In the rows, 128 means zero.
Known rows, with every step that occurs:
G, N, R, Q, J, Y, V, E: [117 176 143  65 147  81 132 159 121 133 140  75  87  92 168 111  95 111
  98 156 125 136 107 105  68 112 148 136  61 129  43 143  99 139  75 167
 189]
V, E, S: [194 165 154 127 116 117  93 135 147 136 144  94 141 111 114 113  83 111
  84 142 113 100 106 141  73 117 114 139 123 126  48 129  99 116 117 105
 132]
S, E, V, Y: [163 144 143  70 151 161 110 141 161 133 129  92 133 121 150  88  95 135
  99 127 119 153 110 142  67 111 130 132 107 154  52 128 126 143 138 134
 210]
A, N, K, P, D: [138 161 154 121 130 103 101  96 159 133 144 134 148 106 126 122  94  89
  67 147 133 176 139 152 127 103 125 117  90 138 101 158 138  91 130 114
 203]
A, N, R, Q: [135 148 157  89 131  91 120 109 143 141 117 100  93  71 183 118 107  67
  84 148 130 133 114 122 118 130 134 130  73 104  85 156 107 128 128 138
 182]
P, K, N, A, E, S: [188 146 157 175 125 113  74 136 163 134 122  99 188 115 124 119  93  72
  81 142 108 153 121 140 110 105 100 134 122 125  61 172 136  79  95  97
 158]
J, Y, V: [162 158 160  28 137 117 115 101 130 144 145  88 109 116 156 104 105 104
  82 129 121 134 139 163  92 121 142 137  81 144  51 113 125 137 112 144
 197]
J, Y, V, E: [164 169 150  53 135 124 116 135 139 137 146  74 121 109 136 105  95 101
  86 140 120 145 119 146  57 112 141 137 112 144  39 116 124 141  91 142
 189]
G, N, K, P, D: [140 168 143 107 135  91  96 118 155 128 148 140 151 112 121 119  91 119
  58 143 134 161 132 142 129 104 129 119  68 137  96 150 138  89 134 120
 194]
N, R, Q, J, Y, S: [143 165 171  92 130  82 121 101 115 155 133 101 102 100 172 112  83 136
 108 131 111 126 149 104  78 119 122 140  57 123  56 103  89 137 140 139
 150]
S, E: [185 149 143  77 119 164 111 140 160 132 122  90 145 113 136 102 110 102
  80 123 119 157 119 135  86  93 131 130 110 123  62  94 130 122 143 124
 177]
P, K, N, A, E, S, Y: [170 148 156 131 143  97  72 119 157 132 123  98 205 134 121 105  95  92
  79 125 112 197 127 142  92  94  96 127 136 130  63 172 131  99  99 107
 167]
Y, J: [172 165 151  70 102 140  87 108 126 151 126 106  99 119 155 118  96 118
  74 125 122 140 147 147 140 104 133 128  84 133  62  79 108 117 109 156
 188]
K, N, R, Q, J, Y, S, E: [141 155 145 115 146 119 138 135 141 137 141  87 135  87 163 110  94 106
 107 132 113 189 145  81  67 100 122 132  78 108  66 122 117 130 122 140
 152]
E, S, Y: [178 160 161  70 133  97  88  92 134 140 137 106 156 140 126  98  94 132
  77 117 117 132 129 156  86 114 108 133 110 129  60 128  94 128 135 118
 148]
J, Y, S, E, A, N: [163 132 159 137 128 166  42 116 155 146 115  79 198  99 136 119 109  84
  92 129 114 132 105 152  76 123 119 116 131 115  63 136 138 114 104  88
 192]
S, E, A, N, R: [152 138 142 111 129 160  70 141 161 133 106  87 141  86 154 126 130  90
  79 141 127 121  91 141  97 120 123 120 101  94  78 180 122 112 123 116
 205]
G, N, K, P: [152 164 146 100 133 108 118 108 167 121 124 133 143 116 132 111  84  96
  59 134 130 179 130 119 116 106 134 124 116 141  79 154 161  99 124 115
 167]
N, G, Q: [174 142 172 103 121 120 138  96 158 144 118 111 121  88 172  99  99  76
  83 135 123 163 163 123 125  95 148 128  79 129  73 123 110 137 159 132
 157]
E, S: [195 158 162 110 116 111  86 106 140 142 140 107 133 119 131 113  91 116
  78 132 113  85 125 155 106 125 113 139  95 126  62 124 101 112 134 108
 138]
K, P: [171 165 162  90 125 131 139  98 161 128 123 121 134 140 141 109  86 107
  76 128 121 154 130 139  97 100 129 132 106 133  69 107 136 125 152 117
 158]
Q, R, N, K, P: [127 164 150  94 138 106 184 135 169 117 130 137 109  97 144 109  89 105
  73 149 131 149 150 116  92 101 119 135 112 136  84 151 157  95 131 112
 150]
G, N, R, Q: [138 153 143  73 135  78 113 132 140 136 119 107  95  78 177 114 103  98
  73 146 130 118 106 110 120 133 139 132  51 102  80 149 106 127 131 146
 169]
R, N, G, Q, J, Y: [127 164 181  97 138 107 166 114 142 135 123 101 121  98 161 101  89 118
 104 146 118 192 166 120  64 100 136 128  74 134  56 110  94 138 111 145
 152]
Q, R: [160 155 158  71 120 102 126 139 143 142 118 119  99  92 161 106 101 117
  76 140 123 121 134 136 106 104 125 137  73 131  66  95 106 120 143 125
 168]
N, R: [168 158 150  61 124 113 108 118 145 137 124 106  91  93 154 118 111 122
  69 133 126 125 123 135  99 124 124 137  73 110  73 140 108 124 155 141
 173]
A, E, S, Y: [180 160 164  88 130 108  82 109 145 144 126  85 173 140 127  93  97 123
  76 115 111 146 119 153  66 115 102 135 117 130  51 140  94 120 142 117
 154]
G, Q, J, Y: [145 161 184  82 128  91 114 113 127 141 121 105 134 128 154  96  81 127
 105 136 114 184 137 122  92  89 135 130  56 144  51  77  84 148 112 134
 175]
G, N, A, E, S: [192 149 166 161 124 108  23 142 155 132 109  85 189 116 126 120  94 109
  68 143 107 116  87 152  92 130 101 134 109 114  50 162 117  82 111 109
 155]
F, D: [156 158 157  80 111 113  89 112 153 136 125 117 124 112 150 106  96 135
  89 152 125  99 130 153 127 120 126 121  68 124  74 116 100 121 131 111
 172]
R, Q, J: [145 165 163  84 112 103 161 113 128 147 114 112 103 122 176 112  86 109
 103 139 121 125 144 116 130  79 143 137  58 136  56  77  80 131 110 137
 166]
N, R, Q, J, Y, S, E, V: [146 150 151  86 146 138 132 137 126 144 145  81  90 105 185  92  99 141
 115 137 117 156 128  96  76 102 130 140  54 131  52 150 105 138 140 157
 209]
N, K, P: [161 164 153  93 127 125 151  96 166 129 126 134 131 127 136 110  84  94
  70 131 126 168 147 121 109  93 133 132 119 149  76 136 154 108 143 109
 164]
S, E, A, N: [164 132 149 124 119 181  66 131 166 136 102  86 183 106 142 123 120  73
  82 136 123 124  95 158 109 105 129 114 126 110  71 144 133 109 100  96
 207]

Rows:
[177 167 153  89 135 104  92 118 142 135 142  93 160 133 110  99  87 130
  83 124 116 144 113 144  55 107 109 133 136 130  50 129  96 133 119 116
 142] : V, E, S, Y
[148 160 159 117 127 119 126  82 171 125 120 125 139 107 137 116  87  64
  70 138 129 187 139 132 113 104 129 122 141 142  85 160 160 100 118 106
 178] : A, N, K, P
[198 159 166 130 111 117  79 127 151 144 128  84 155 120 132 106  93 103
  77 132 107 104 114 153  85 126 107 142 101 127  51 139  98 103 139 107
 142] : A, E, S
[153 145 166 122 127 126 101 170 165 125  94  86 155  91 148 118 106 110
  75 155 116 144 105 147  72 110 102 135 107 111  58 139 132  88 112 124
 174] : Q, R, N, A, E
[165 142 165 104 147 145  79 137 161 138 103  85 156 128 153 100  87 133
  92 137 112 153  99 153  71 119 118 135 109 156  42 150 127 126 119 130
 222] : N, A, E, V, Y
[144 151 157 132 127 144 117  93 172 131 109 128 163 121 139 125  94  67
  74 138 129 145 128 137 124 101 130 120 133 139  83 175 159  98 106  85
 189] : E, A, N, K, P
[169 134 167 131 142 137  65 122 158 136 121  82 158 102 147 109  80 140
  95 141 108 126 112 153  69 139  99 136 131 130  53 162 146 107 123 129
 184] : R, N, A, E, V, Y, S
[175 157 156  41 138  97  95  87 122 140 157  94 120 136 150  98 105 117
  79 122 121 103 139 170 114 110 122 137  94 134  57 148 107 126 122 141
 176] : E, S, Y, V
[139 151 137  85 140  97 162 121 152 133 129 112 102  77 178 120 100  75
  78 146 130 154 132 102 123 122 137 133  61 101  88 152 113 131 117 141
 162] : K, N, R, Q
[174 160 160 101 124 145  92 126 137 144 132  84 154 116 136 102  92 132
 103 117 106 167 141 121  56  91 120 132 105 132  46  76 116 125 137 127
 159] : Q, J, Y, S, E
[183 151 171 108 137 111  57 118 147 138 115  85 197 145 125 102  97 127
  77 121 108 153 107 155  70 107  94 133 128 125  47 147 105 111 125 112
 162] : N, A, E, S, Y
[146 155 150  65 129  98 146 123 138 143 122 109  86  90 182 113 104  98
  86 142 127 113 123 112 114 120 138 140  53 110  76 128  99 136 149 138
 167] : N, R, Q
[157 146 155  90 136 150 133 129 128 147 144  83 116 120 176  87  89 129
 117 133 114 163 133 107  87  90 134 138  71 145  45 119 111 137 125 143
 209] : R, Q, J, Y, S, E, V
[127 174 160 121 144  72 119 136 118 140 154  73  92  91 165 115  91  87
 112 162 116 100 111 123  64 123 126 141  84 126  45 178  81 127  74 142
 165] : A, N, R, Q, J, Y, V, E, S
[181 138 151 112 126 179  72 137 150 149 122  89 196 125 131 112 106 121
  95 120 110 110 113 137  71 106 120 128 107 119  52 107 131 123 133  87
 174] : J, Y, S, E, A
[142 135 163 108 140 133 110 103 158 142 119  81 154  90 174 100 110  52
  91 143 130 161 133 139 113  88 152 115 115 126  68 183 118 141  99 131
 205] : S, Y, V, E, A, N, G, Q
[161 137 155 128 129 109 157 100 168 138 126 123 131  75 168 101  96  40
  86 139 127 210 180 106 149  83 150 122  90 132  88 152 140 126 131 127
 159] : P, K, N, G, Q
[176 132 159 151 147 135  60 110 164 141 122  89 176 103 149 112  76 114
  89 136 108 168 122 138  92 128 106 131 125 136  57 168 148 112 110 128
 193] : K, N, A, E, V, Y, S
[150 142 153 105 123 133  69 116 152 140 105  98 128  87 157 134 121  93
  72 145 129 102 100 151 115 133 124 122  91  97  82 183 112 113 116 115
 201] : E, A, N, R
[117 147 155 144 139 124 105 140 137 149 105  93 138  96 183 121  96 110
 127 140 114  88 116 106  91  99 125 127  81 111  65 137  94 127 118 118
 177] : V, Y, S, E, A, N, R, Q, J
[162 142 152 136 113 156  69 131 163 138 105  88 174 100 129 131 102  74
  82 150 124 119  87 155  99 114 129 117 140 116  63 148 123 116  77  95
 197] : V, E, A, N
[131 140 157  87 129  81 152 145 156 126 130 129 101  61 156 101  96  98
  76 159 133 142 146 113 125 104 127 133  83 128  88 147 134 101 123 121
 161] : G, Q, R, N, K
[155 156 140  70 138 172  88 141 136 147 134  93 105 125 163  95  94 143
  99 125 120 147 129 141  99 104 132 128  95 155  50 109 118 132 115 166
 226] : S, E, V, Y, J
[154 150 157  89 124 108  76 104 150 134 117  96  96  72 157 125 113  88
  69 141 129 144 113 146 102 139 121 125  98 102  84 167 114 117 130 139
 190] : A, N, R
[165 164 143  33 135 122 116 119 140 135 142  78 125 121 137  99 100 107
  80 130 126 154 120 148  80  93 137 132 124 138  47 125 121 141 103 150
 195] : S, Y, V, E
[157 169 157  96 128 113 111 112 149 134 148 131 144 135 130 115  92 128
  74 139 126 142 130 160 114 100 125 127  59 130  87 109 115 112 157 124
 187] : K, P, D
[107 157 158 107 145 132 124 150 136 142 106  85 143 109 172 114 110 103
 116 144 118 146 110 110  63  99 134 125  67 119  56 133  91 136  90 120
 198] : S, E, A, N, R, Q, J, Y
[180 133 153 122 134 159  95 131 170 129 113  81 159 114 153 113  99  94
  71 149 121 209 109 142 116 108 120 130 100 131  58 187 141 102  89 140
 235] : K, N, A, E, V
[143 170 169 129 143  98 156 139 135 131 160  78 111  93 151 101  87 103
 112 161 114 117 148 127  54 105 129 140  95 133  41 168  93 125  88 142
 133] : R, N, G, Q, J, Y, V, E, S
[142 137 175  93 155  74  86 146 134 128 137  82 143 111 171  90 106 110
  90 151 117 117 115 154 102 103 105 138  78 117  61 182 112 106 107 143
 179] : G, Q, R, N, A, E, S, Y, V
[168 170 155  69 122 113  68  96 114 151 143 105 125 143 141 105  93 142
  77 115 118 131 147 153 114 107 111 129  97 133  57 106  89 120 111 152
 170] : E, S, Y, J
[176 158 159  57 134 105  89 105 131 144 144  74 139 135 151  92 106 106
  76 121 115 117 131 168  96 111 118 140  96 136  50 159 106 119 124 140
 182] : A, E, S, Y, V
[168 177 148  83 122 118  74 121 120 146 146  94 130 138 128 105  87 140
  84 122 117 147 133 141  88 101 113 129 119 134  47 109  89 125  96 152
 166] : V, E, S, Y, J
[118 161 141 102 148 120  97 117 151 132 152 113 174 127 125 118 103  96
  78 146 136 151 123 159 112  84 131 114 106 141  85 190 137 103  95 112
 236] : S, Y, V, E, A, N, K, P, D
[151 169 153  74 125 130  84 114 132 154 121 109 112 120 152 113  84 135
  89 123 117 129 144 148 108 114 128 128  99 148  56  74 107 131 110 152
 180] : V, Y, J
[152 142 170  99 128  97 152 133 152 145 114 120  97  69 190  94 102  87
  85 145 124 142 159 112 116  89 141 134  57 130  73 120 102 133 166 133
 158] : N, G, Q, R
[152 124 172 118 138 124 103 170 159 126 113  87 128  94 179  92 101 115
  87 168 122 164  95 137 108 104 116 136  66 124  61 182 124 105 116 144
 228] : G, Q, R, N, A, E, V
[154 153 159 101 135 160  60 136 138 149 109  87 131 132 165 107  88 142
  93 134 113 153 118 151 104 111 121 130  98 156  41 127 118 118  94 163
 234] : N, A, E, V, Y, J
[146 149 163  80 153  91  95 144 134 128 136  79 139 113 158 101 112 120
  83 145 117 106 120 166  80 111  98 140 102 120  55 180 119  97 101 141
 179] : Q, R, N, A, E, S, Y, V
[160 154 138  85 135 108 123 117 159 126 131 108 105  78 148 127 106  98
  61 140 129 170 134 121 109 128 123 129  81 100  87 165 123 119 121 145
 172] : K, N, R
[128 145 175 138 139 152 116 128 151 144 103  86 171 107 167 104 106  88
 114 139 116 188 137 118  73  80 143 116  89 134  54 130  99 137  99 115
 192] : S, E, A, N, G, Q, J, Y
[132 134 162 129 133 120 126 154 152 145 116  94 114  59 195 106 113  51
  95 164 129 106 132 126 120  87 150 126  79 126  67 173 114 126 108 126
 196] : Y, V, E, A, N, G, Q, R
[104 167 161 117 139 110 130 147 132 144 109  87 134 103 163 123  95 105
 114 156 120 138 103 109  57 107 134 128  79 124  47 139  81 141  70 119
 192] : V, E, A, N, R, Q, J, Y
[112 173 159  72 144  72 127 134 121 139 118 100 106 103 171 112  92 132
  96 143 122 156 122 103  76 119 135 132  43 126  55 115  84 139 103 151
 172] : G, N, R, Q, J, Y
